In the rows, 100 means zero.
Known rows, with every step that occurs:
nofi/niso: 97	102	108	102	109	96	93	108	110	108	85	94	104	84	93	98	102	107	91	90	106	100	96	99	93	93	113	98	108	102	100	97
kimoraf/pidu: 98	93	106	107	111	87	94	109	101	114	93	98	99	92	93	97	97	103	97	99	105	97	102	105	101	95	108	95	103	96	85	101
kimoraf/nofi/sala/pidu/farov: 98	107	121	123	102	99	84	119	99	107	90	107	89	95	100	99	96	111	100	99	95	100	79	95	100	99	106	100	121	104	91	106
niso/nofi/terid/pidu/farov/vife: 87	94	113	84	86	85	123	84	86	86	76	94	99	112	93	87	101	110	98	107	99	80	86	86	106	93	93	90	41	95	110	108
pidu/kimoraf/nofi: 105	96	107	110	94	97	86	106	91	123	94	93	96	118	93	102	96	104	87	100	83	101	85	94	98	102	102	100	103	103	95	103
vutoban/motu/pidu/niso/nofi/sala: 106	89	100	132	106	105	94	108	101	113	107	110	86	78	93	96	102	108	97	80	77	96	89	92	72	80	84	92	75	98	89	98
kimoraf/nofi/terid/pidu/fufu: 84	87	107	90	95	97	104	100	96	105	84	90	77	115	93	91	91	104	85	113	86	100	81	93	112	96	106	98	83	103	89	96
nofi/sala/pidu/farov/vife/ledi: 93	111	126	115	92	85	103	110	107	115	84	103	95	78	100	92	104	113	105	102	97	95	92	87	92	101	95	100	113	96	99	105
nofi/terid: 95	100	106	96	104	91	96	95	101	120	88	93	93	112	95	95	97	106	99	98	93	99	93	98	91	98	113	94	95	103	96	101
kimoraf/nofi/terid/pidu/farov: 90	99	115	86	90	97	102	89	81	90	79	91	83	124	89	94	92	106	91	108	98	97	81	90	116	98	110	94	64	102	100	108
motu/vutoban: 104	102	110	107	100	93	84	109	111	126	106	96	96	103	92	99	92	109	92	102	107	95	99	97	88	86	106	100	84	102	105	104
fufu/pidu/terid/nofi: 95	87	104	102	104	100	105	90	90	103	108	90	96	126	100	82	102	100	109	95	100	102	95	106	88	103	105	98	97	90	99	93
sala/pidu/kimoraf/nofi: 95	97	113	118	101	95	77	113	99	124	92	99	90	104	92	101	96	106	94	100	79	97	83	98	107	104	99	97	113	100	85	99
ledi/vife: 96	101	114	111	106	93	95	97	103	135	107	94	96	94	104	95	99	104	88	98	105	104	93	96	79	102	106	96	110	96	103	102
terid/pidu: 99	101	101	105	93	93	101	100	95	102	99	87	92	90	88	94	94	100	89	103	111	88	91	99	100	95	107	93	100	92	100	98
fufu/pidu/terid/nofi/sala: 106	90	102	115	98	106	108	103	92	107	109	93	99	116	109	86	102	101	112	96	103	101	95	103	77	105	105	100	116	93	91	93
sala/pidu/farov/vife/ledi: 82	107	128	102	98	79	101	97	106	112	83	100	91	88	91	89	104	113	102	100	94	96	92	91	102	100	95	97	94	92	107	105
kimoraf/pidu/terid: 92	90	111	97	117	89	90	99	93	115	95	98	107	114	96	98	99	104	100	99	103	102	103	110	99	98	110	95	74	96	87	105
sala/pidu/niso/nofi/terid: 84	83	111	108	116	96	93	96	95	103	78	109	94	103	97	91	102	110	105	95	76	93	83	102	109	92	87	89	75	98	97	98
terid/pidu/kimoraf/nofi: 103	95	103	107	83	99	94	103	84	108	94	88	91	110	88	100	94	100	83	108	92	93	84	93	110	102	100	96	90	97	92	100
niso/nofi: 104	92	98	112	102	92	96	100	97	110	96	98	98	114	90	92	98	105	96	95	96	96	88	100	100	86	97	96	88	96	112	102
terid/nofi: 105	101	104	111	96	93	99	94	92	109	95	93	91	112	95	85	95	102	98	92	101	99	89	100	88	90	101	97	121	94	99	95
sala/pidu: 91	103	111	117	111	89	84	110	110	118	97	99	91	84	91	94	97	106	101	94	98	94	90	104	98	96	106	94	122	95	92	97
niso/nofi/sala: 115	96	96	125	97	98	98	113	99	113	98	101	100	104	100	96	99	105	98	96	100	95	87	97	89	88	97	99	107	100	103	102
fufu/pidu/farov/vife/ledi: 88	96	117	95	92	85	119	97	103	103	95	90	96	95	94	87	108	110	103	103	98	98	100	88	95	107	101	102	87	91	115	102
sala/nofi: 101	93	108	108	107	90	88	103	103	111	94	94	95	126	94	96	94	105	95	96	99	95	78	101	107	89	102	96	95	102	100	102
kimoraf/nofi/terid/pidu: 89	93	110	97	94	97	97	94	92	101	84	88	81	120	89	93	93	102	94	110	96	104	85	95	115	101	108	93	78	98	90	101
motu/pidu/niso/nofi/terid: 88	81	107	104	106	97	96	86	91	97	80	105	92	104	83	91	100	109	96	88	77	87	85	94	103	95	90	90	42	97	97	93
farov/vife: 89	101	116	107	102	82	101	104	110	116	96	92	106	86	98	93	103	109	97	100	102	96	94	95	80	102	101	96	103	94	100	101
ledi/vife/farov: 85	107	115	98	100	89	97	90	100	137	101	102	98	90	104	89	97	102	87	94	103	104	96	94	78	104	106	96	92	91	103	103
vutoban/motu: 103	104	101	111	110	93	92	105	109	131	113	95	85	94	96	95	97	105	97	89	92	109	97	98	71	82	106	93	109	100	95	105

Rows:
95	98	112	95	108	99	96	89	93	102	84	94	106	119	99	88	102	105	99	88	103	106	93	104	90	91	106	98	91	99	99	95 | pidu/terid/nofi/niso
117	104	101	123	90	100	102	107	94	113	96	97	93	102	104	89	96	102	101	94	105	98	89	97	78	92	101	100	139	97	91	95 | terid/nofi/sala
89	106	134	119	93	89	95	111	105	111	81	104	89	95	100	92	103	114	103	107	90	109	85	86	105	104	92	103	107	97	96	108 | kimoraf/nofi/sala/pidu/farov/vife/ledi
113	96	98	131	93	98	92	121	97	124	94	106	100	94	99	100	100	106	100	96	84	81	86	95	96	94	90	96	115	100	90	99 | niso/nofi/sala/pidu/kimoraf
97	89	110	99	110	91	98	89	84	107	91	98	101	128	98	87	97	102	105	96	103	104	100	109	99	93	101	95	85	92	84	100 | kimoraf/pidu/terid/nofi
101	100	105	125	99	97	100	119	106	118	93	104	82	82	107	86	94	105	99	96	91	90	83	100	84	90	96	101	156	99	79	86 | terid/nofi/sala/pidu/fufu
91	101	117	104	95	81	104	95	109	121	90	90	97	98	92	88	104	107	97	103	96	107	97	91	93	100	95	100	97	91	106	101 | farov/vife/ledi
101	98	113	132	104	104	94	111	92	104	89	107	93	76	108	89	99	106	104	91	92	93	83	102	84	95	88	94	142	95	84	90 | terid/nofi/sala/pidu/niso
99	102	106	114	101	91	86	111	101	127	95	99	96	88	93	101	98	105	96	95	86	83	90	99	95	101	102	94	118	99	88	96 | sala/pidu/kimoraf
99	89	99	99	102	92	100	91	96	112	85	98	94	128	92	90	98	106	101	98	89	98	88	97	104	89	100	94	73	101	105	103 | niso/nofi/terid
110	101	107	114	97	102	98	97	86	114	100	97	101	123	108	89	98	103	104	94	103	103	88	101	75	95	102	99	112	98	94	98 | pidu/terid/nofi/sala
84	94	124	77	83	83	119	79	90	92	68	88	87	134	91	86	98	109	98	111	97	90	81	84	126	93	92	94	40	98	106	107 | sala/nofi/terid/pidu/farov/vife/ledi
110	106	104	127	94	98	88	124	101	131	97	101	99	79	101	104	98	106	98	95	89	82	90	96	84	103	102	97	137	102	81	96 | nofi/sala/pidu/kimoraf
94	101	119	122	98	87	104	114	103	104	87	110	105	83	104	93	104	115	106	99	97	83	84	91	90	94	89	96	97	96	101	106 | niso/nofi/sala/pidu/farov/vife
96	98	108	108	105	96	90	81	96	120	112	97	78	118	86	84	96	104	104	78	86	105	95	99	72	85	99	90	70	93	84	95 | vutoban/motu/pidu/terid/nofi
110	88	101	125	104	104	99	111	89	103	93	106	107	93	106	97	102	107	94	94	90	94	83	97	86	89	87	98	98	99	106	101 | pidu/niso/nofi/sala
95	95	98	99	95	92	108	106	99	106	98	89	87	84	92	93	92	102	80	105	101	84	87	97	97	91	105	97	104	97	98	92 | terid/pidu/fufu
97	76	105	110	116	94	99	104	87	96	84	108	106	97	97	95	102	106	95	97	91	95	94	105	110	87	85	93	71	94	97	102 | kimoraf/pidu/niso/nofi
89	93	99	85	95	93	112	98	98	108	87	89	82	97	94	91	92	103	86	108	92	86	88	95	100	93	109	95	89	101	92	93 | nofi/terid/pidu/fufu
89	71	100	101	111	102	110	96	93	95	90	99	98	109	100	89	106	106	105	98	81	95	91	99	102	99	93	94	67	96	105	96 | fufu/pidu/niso/nofi/terid
91	98	117	113	106	99	78	118	106	115	78	100	98	91	92	103	102	108	92	95	83	100	88	97	112	101	102	98	111	105	83	96 | sala/pidu/kimoraf/nofi/niso
99	108	108	105	103	91	92	95	103	114	108	100	78	86	80	96	95	110	94	79	90	92	94	90	75	84	109	92	73	100	94	104 | vutoban/motu/pidu/farov
111	89	100	125	89	108	98	126	98	119	106	93	96	102	104	103	101	103	98	104	87	98	90	92	90	114	105	104	125	101	86	97 | fufu/pidu/kimoraf/nofi/sala
107	111	113	121	94	97	99	108	91	103	89	106	88	91	103	89	95	108	106	90	102	87	84	96	87	92	101	97	139	98	91	98 | terid/nofi/sala/pidu/farov
97	103	104	116	106	92	87	100	113	126	113	97	76	83	80	94	96	105	96	81	89	100	97	95	74	86	106	91	88	96	85	97 | vutoban/motu/pidu
92	89	114	93	115	95	98	95	92	99	77	99	109	114	98	89	103	104	103	91	107	107	104	108	103	91	104	96	84	97	81	96 | kimoraf/pidu/terid/nofi/niso
102	89	102	89	85	95	103	94	85	108	81	87	91	134	92	98	91	101	91	105	89	77	79	93	118	95	99	90	65	105	87	100 | sala/nofi/terid/pidu/kimoraf
88	82	112	92	103	99	102	90	85	90	77	93	92	119	97	94	94	104	93	104	92	86	74	98	117	92	93	88	59	101	93	98 | sala/nofi/terid/pidu/niso
85	100	116	108	118	91	80	99	102	120	100	99	99	106	96	95	99	106	104	94	96	99	90	108	94	101	107	93	94	96	95	100 | sala/pidu/terid
97	101	116	135	105	99	78	124	110	118	95	103	87	92	100	98	97	107	102	101	94	107	83	99	99	101	104	99	135	100	82	99 | kimoraf/nofi/sala/pidu
95	74	99	113	111	102	106	104	93	92	101	99	102	96	98	90	106	105	99	96	88	93	89	102	99	97	89	96	84	92	111	95 | fufu/pidu/niso/nofi
102	98	98	90	82	96	108	94	85	114	86	86	93	107	91	99	95	101	90	104	92	80	92	92	100	101	106	91	81	100	89	98 | nofi/terid/pidu/kimoraf
94	88	103	100	113	86	101	114	106	117	91	100	94	87	97	96	95	105	88	102	96	94	98	104	100	90	107	100	107	100	83	96 | kimoraf/pidu/fufu
91	111	126	118	99	86	100	118	108	111	90	105	103	66	107	97	102	115	104	98	102	84	88	91	78	104	101	96	119	98	92	104 | nofi/sala/pidu/farov/vife
106	105	108	132	96	98	94	113	102	114	94	103	87	88	102	87	96	104	108	93	101	94	87	101	87	94	98	96	152	95	82	92 | terid/nofi/sala/pidu
